Each row comes from the steps of one path. Every step used is in the known rows, and no mark comes twice. Write the path behind each row, first mark first.
Known rows
X U Z: [ 18.4  -9.9 -17.8  19.3  54.0  42.7 -12.5   1.5 -31.3  11.1  -0.7 -17.1
 -18.9  24.2 -10.4 -13.2  23.6  13.6  13.5  -9.8  11.1   6.3   0.8 -14.9]
K Z W X: [ 33.2  44.0 -45.5  19.9   2.2  16.7 -20.9   1.7  -3.8 -20.8 -28.3 -13.2
  -1.2  29.4 -55.8 -60.9 -48.1  10.6 -15.5 -45.0 -14.1  23.6   5.3 -41.6]
X U: [  7.0 -19.6  -4.0  19.3  41.1  11.1  -8.6  16.6 -27.8   0.2  -1.5 -32.0
  -5.4   9.1   3.9 -26.2  12.1  28.2   2.3 -16.0  -1.7  11.4  -4.4  -3.6]
Q L K Z: [  7.2   1.2 -24.4  19.4  15.3  28.0  -6.6 -34.8 -41.2 -10.5  10.2  12.9
 -33.5  57.3  -7.1 -29.0 -22.2  -2.6  11.9 -40.0  -9.6  -3.4 -11.8 -26.2]
H L J: [ -7.4  -1.8  38.3  22.4   2.2  29.2 -28.7 -24.6 -34.8  11.9   3.3  27.9
 -35.7  -0.1 -11.5  -3.8  12.7 -35.2 -10.1 -19.3 -11.8 -23.5  -3.3 -18.2]
K L J: [  2.9   0.8   7.5  -2.5  36.5  30.3 -26.6  -8.9 -17.2 -18.7   7.9  13.0
 -40.7  28.4 -34.3 -19.7   1.2  -7.3  -4.7 -34.9   3.8 -14.8 -12.9 -17.5]
K L H: [  7.4  12.5 -18.6  -1.9  31.8  20.5 -19.4   2.4 -15.5 -12.5   5.6  -9.6
 -24.9  19.0 -16.7 -30.4 -15.4  -6.6 -12.7 -61.8  -2.0  -0.3   3.6 -22.4]
U Z Q L K: [ 30.3   4.0 -41.4  -0.2  33.1  47.6   1.4 -70.6 -21.5  10.2   4.2  21.2
 -12.3  60.0 -31.1  -6.0  -1.0 -11.5  22.1   6.1  12.4  -1.7  -1.1 -41.5]
U Z Q: [ 32.3   8.4 -35.2  -0.2  36.7  46.1   1.2 -57.2  -8.7  11.3  -6.5  14.9
  -2.4  42.9 -38.4  -6.7   0.6 -11.9  16.7  16.0  15.0   2.1   7.1 -38.8]
U Z Q L: [ 16.4  -0.9 -44.4  -7.7  35.9  31.5  -0.6 -68.8 -22.9  11.1   0.2  15.8
  -9.5  51.2 -43.5  -8.3  -3.6  -6.5  14.8   2.4   6.8  -0.7  -3.9 -41.9]
U Z: [ 26.0  12.8 -15.4   7.9  31.6  57.4  -6.7 -27.8 -10.5  11.1  -5.6  20.1
 -22.3  37.2 -35.7  -4.6  14.9 -20.1   8.1  -0.3  16.6  -3.0  11.1 -22.2]
Q L: [-21.6 -19.6 -14.1  -7.3  13.0 -15.5  -5.9 -31.3 -34.4  -3.4   7.7   0.0
 -17.0  32.6 -25.2 -26.3 -11.8  10.2 -11.0 -36.8 -17.6  -1.4 -16.5 -14.0]
Z W: [ 26.3   8.9 -19.7  -7.6 -19.4  -0.1 -15.9  -6.8  15.1 -29.7 -26.7 -22.7
  13.1   8.6 -30.4 -41.8 -13.9  12.5 -30.1 -28.9  -8.2   5.5   1.2  -6.6]
Z Q L: [ -2.3 -19.4 -37.9 -14.4  20.3 -22.5   5.9 -65.4 -22.1  -3.3   1.7  -7.3
  15.6  36.4 -25.3 -28.3 -30.6  20.5   1.7  -5.5 -15.7   7.0 -17.4 -35.8]
Z U: [ 12.5 -14.0 -30.8   4.4  24.9  29.5  -5.5   8.4  -4.1  -2.8 -11.9 -20.9
   5.8  16.0  13.7 -31.7 -13.8  15.4   8.7  -2.9   5.1  25.9  32.6  -9.9]
L H: [ 23.2  12.1  -7.6  21.1   6.7  13.5  -6.1   8.2 -22.3  19.4 -14.3 -22.2
 -11.2   5.9  12.9 -44.3  18.4 -12.7  -2.3 -31.5 -15.2   3.7  16.6 -18.4]
Q L K Z W X: [ 18.5  14.7 -33.4  12.0  -0.7  14.5  -9.9 -29.2 -29.5 -12.4   5.4   7.2
 -21.6  59.2 -21.2 -40.6 -26.4   7.2  -1.5 -48.6 -12.8   8.8 -10.4 -30.7]
X U Z Q: [ 22.9 -12.6 -31.5  14.0  56.8  34.6  -6.8 -18.8 -30.1  10.7  -1.5 -20.5
  -4.4  28.2 -12.2 -15.0  13.4  20.1  18.9   2.6  10.4   9.9  -2.8 -25.8]
H L K Z: [ 17.6  21.3   9.6  41.3   3.6  62.2 -18.8 -29.2 -27.3  -5.8   8.6  31.8
 -31.5  22.5   4.4  -2.5 -30.0 -37.0   1.1 -31.1  -0.3  -9.5   9.4 -26.6]
W Z: [ 15.0  40.0 -29.9  33.6   5.0   7.8  -5.8 -17.0 -21.2  11.8   0.8   7.5
 -16.2  31.5 -41.7 -46.0   1.5  12.4  -3.2  -4.8   8.6  -5.8 -11.1  -7.4]
W X U Z Q L: [ 23.7  14.3 -29.2   2.5  31.5  -7.9  -1.4  -8.6 -17.3  26.5   7.6 -11.0
   7.2  41.2 -41.3 -33.9   4.9  33.0  -5.6 -14.2  -2.3  38.3  -2.1 -37.0]
H Z W X: [ 45.2  49.1 -12.7  -0.3 -14.7  10.2 -14.9 -20.8  16.6 -14.9 -16.2  11.3
   5.6  30.8 -37.0 -50.7  -0.5  -1.4 -48.9  15.7  -7.8  12.2   3.2 -29.0]

Write each row's path
[  9.5  15.1 -60.7  21.6  33.4  14.0  -9.4 -40.5 -43.9  -4.5 -13.6 -11.7
  -9.8  40.4 -31.8 -51.6 -52.0   4.3  16.2 -36.1 -21.6   8.3  -6.4 -58.0]	K Z Q L H
[ 13.6   4.7 -33.1  13.9   4.1  23.3 -12.4 -34.4 -34.1 -19.5   3.3   5.8
 -27.9  55.0 -12.0 -35.1 -26.2   1.8   3.5 -47.6 -11.5  -2.1 -12.2 -26.2]	Q L K Z W
[ 44.6  33.6 -32.9  -5.4   2.4  35.0 -14.5 -21.5  10.8   2.6 -16.6   7.4
  -2.8  37.1 -58.9 -25.5   6.6  -4.8 -15.0 -15.8  11.1  13.9  12.5 -29.0]	U Z W X
[ 37.1  19.1 -26.8   9.8  28.7   6.5   0.9 -11.0 -15.4  25.6  11.2  -4.9
   2.5  50.4 -28.0 -30.1   7.7  28.0   1.6 -10.3   2.7  38.0   1.3 -36.9]	W X U Z Q L K
[ 17.0 -12.9 -33.2  -3.9  15.9  -1.5   8.9 -67.6 -20.4  -4.4   6.6   0.7
  10.8  48.8  -7.2 -24.0 -24.2  13.0  12.9   0.3  -7.9   5.8 -13.5 -34.0]	Z Q L K
[ 27.7  27.4  -3.1  38.6  -1.7  47.3 -24.7 -16.5 -22.7  -6.4   5.6  15.2
 -21.0  21.6  -2.3 -15.6 -29.5 -18.2  -8.7 -42.3  -3.5   4.3   8.4 -30.5]	H L K Z W X U
[ -4.7   3.3 -21.9   3.7   8.6  -6.5 -12.0 -30.0 -46.3  11.3   2.4  -1.6
 -27.7  33.2  -5.7 -43.7   8.3  -7.8 -17.5 -35.1 -26.8  -6.6  -8.6 -29.5]	Q L H Z
[-17.0 -21.9   4.8   0.9  12.7  -4.7 -16.3 -30.6 -48.5   7.4   4.4   8.6
 -38.1  35.0 -22.9 -30.3  19.7  -0.9  -0.1 -27.7 -20.8 -16.8 -25.0 -17.8]	Q L J
[  5.2  10.7 -57.2  17.4  36.0  13.5  -7.0 -46.2 -37.3 -12.6 -11.3  -4.4
  -7.5  43.5 -40.3 -44.6 -58.7   9.5  14.2 -27.6 -17.6   8.5 -10.6 -54.4]	K Z Q L
[ 16.8  29.0 -54.6  31.0  13.0  18.5  -8.2  -5.9 -20.9  12.6  -2.8  -6.0
  -9.7  32.3 -22.2 -51.6  -6.2  23.1   7.7  -0.5  13.0   9.7   9.3  -9.7]	W Z U
[ 57.3  27.0 -24.7  40.7  20.6  68.5   2.3 -33.0 -13.7 -13.8  -3.5  12.8
 -11.4  55.7   9.8 -28.9 -29.5 -11.1  31.3  -1.0   8.5   5.7   7.5 -36.1]	L K Z Q
[ 35.5  20.6 -25.7  -4.9 -13.5 -20.1 -17.0  14.8  14.5 -13.5 -20.1 -34.5
  23.2  13.1 -37.3 -53.1  -8.1  36.6 -36.1 -34.5 -10.2  32.1   1.3 -15.1]	Z W X U
[ -4.2  -1.0 -33.3   1.8  12.4  -0.6 -12.7 -24.7 -46.2  12.2   1.3  -7.6
 -24.6  33.9   4.0 -47.2   4.5  -3.0 -12.0 -32.7 -24.4   1.1   0.5 -31.0]	Q L H Z U
[ 30.7  18.6 -21.4   3.8  16.5  23.4   0.6 -70.8 -15.5  -7.4   4.6  25.5
  -3.2  53.9  -9.6 -30.8  -7.4  -8.0 -11.1  36.0  -6.0  -4.2 -10.6 -41.2]	H Z Q L K
[ 23.0  23.6   1.3  36.0  -7.0  57.1 -24.2 -29.2 -20.2 -14.5   2.0  24.7
 -25.7  19.9  -0.6  -8.9 -34.4 -33.4  -7.0 -38.5  -2.4  -9.3   9.0 -26.6]	H L K Z W
[ 25.8  -5.3 -29.3  11.9  37.4  35.5 -19.4   1.3 -21.9  -2.2 -10.9 -28.0
 -10.7  20.4 -17.8 -22.7  18.8  19.3   2.3 -18.9   8.3   6.5  -1.1 -13.8]	X U Z W
[ 52.3  29.5  -9.9  46.3  17.3  76.7  -2.1 -13.3 -15.2 -13.7  -2.9  16.2
 -26.4  51.4  10.7 -28.0 -18.9 -17.6  26.1 -12.7   9.1   2.5  11.4 -24.4]	L K Z
[ 26.3  41.0 -27.0  -6.5  17.1  14.8 -25.8  -3.4  -2.4 -16.2   1.6  -3.0
 -18.8  27.2 -30.0 -45.1 -14.6  -5.7 -34.8 -49.8  -5.2   7.5   5.1 -34.4]	K L H Z W X
[  4.9  10.2 -33.4   0.9   2.8 -20.3 -17.8 -16.6 -41.9  11.4  -0.4 -17.5
 -17.2  32.3 -12.7 -56.7   8.8  11.3 -27.0 -45.0 -30.4   7.9 -10.5 -33.6]	Q L H Z W X U
[ 20.8  18.4  -0.7  37.6   7.0  56.4 -15.3 -43.3 -26.5  -5.9   8.2  29.4
 -21.6  24.9   3.2  -3.8 -37.5 -32.6   5.4 -23.6  -0.9  -7.1   7.2 -34.8]	H L K Z Q
[ 17.5  14.8 -23.4  -3.1  19.1   8.3  -1.3 -68.0 -17.0  -6.0   0.5  19.4
   0.0  44.8 -23.0 -33.7 -11.4  -2.8 -19.0  32.7 -11.7  -2.8 -12.5 -42.3]	H Z Q L
[ 39.4  29.9 -20.6  17.8  10.9  19.4  -5.4 -26.7 -20.9  17.5 -13.8  -7.6
  -3.9  20.3  11.2 -49.9  15.7 -19.6  -9.2   7.0 -16.4   0.8  12.1 -41.1]	L H Z Q
[ 25.0  33.7 -29.4  -3.3  26.1  14.9 -28.5   4.4 -10.8 -14.8   3.7 -13.5
 -20.1  25.6 -23.7 -46.2  -9.7   4.0 -31.9 -52.7  -4.4  10.1   1.2 -33.5]	K L H Z W X U
[ 15.7  22.3 -29.3  -1.0  36.5  34.3 -23.1  -2.7 -15.0 -14.0   4.8  -4.2
 -26.8  26.0  -5.5 -36.8 -14.3 -10.4 -17.2 -39.8   0.5   2.9  13.0 -30.3]	K L H Z U
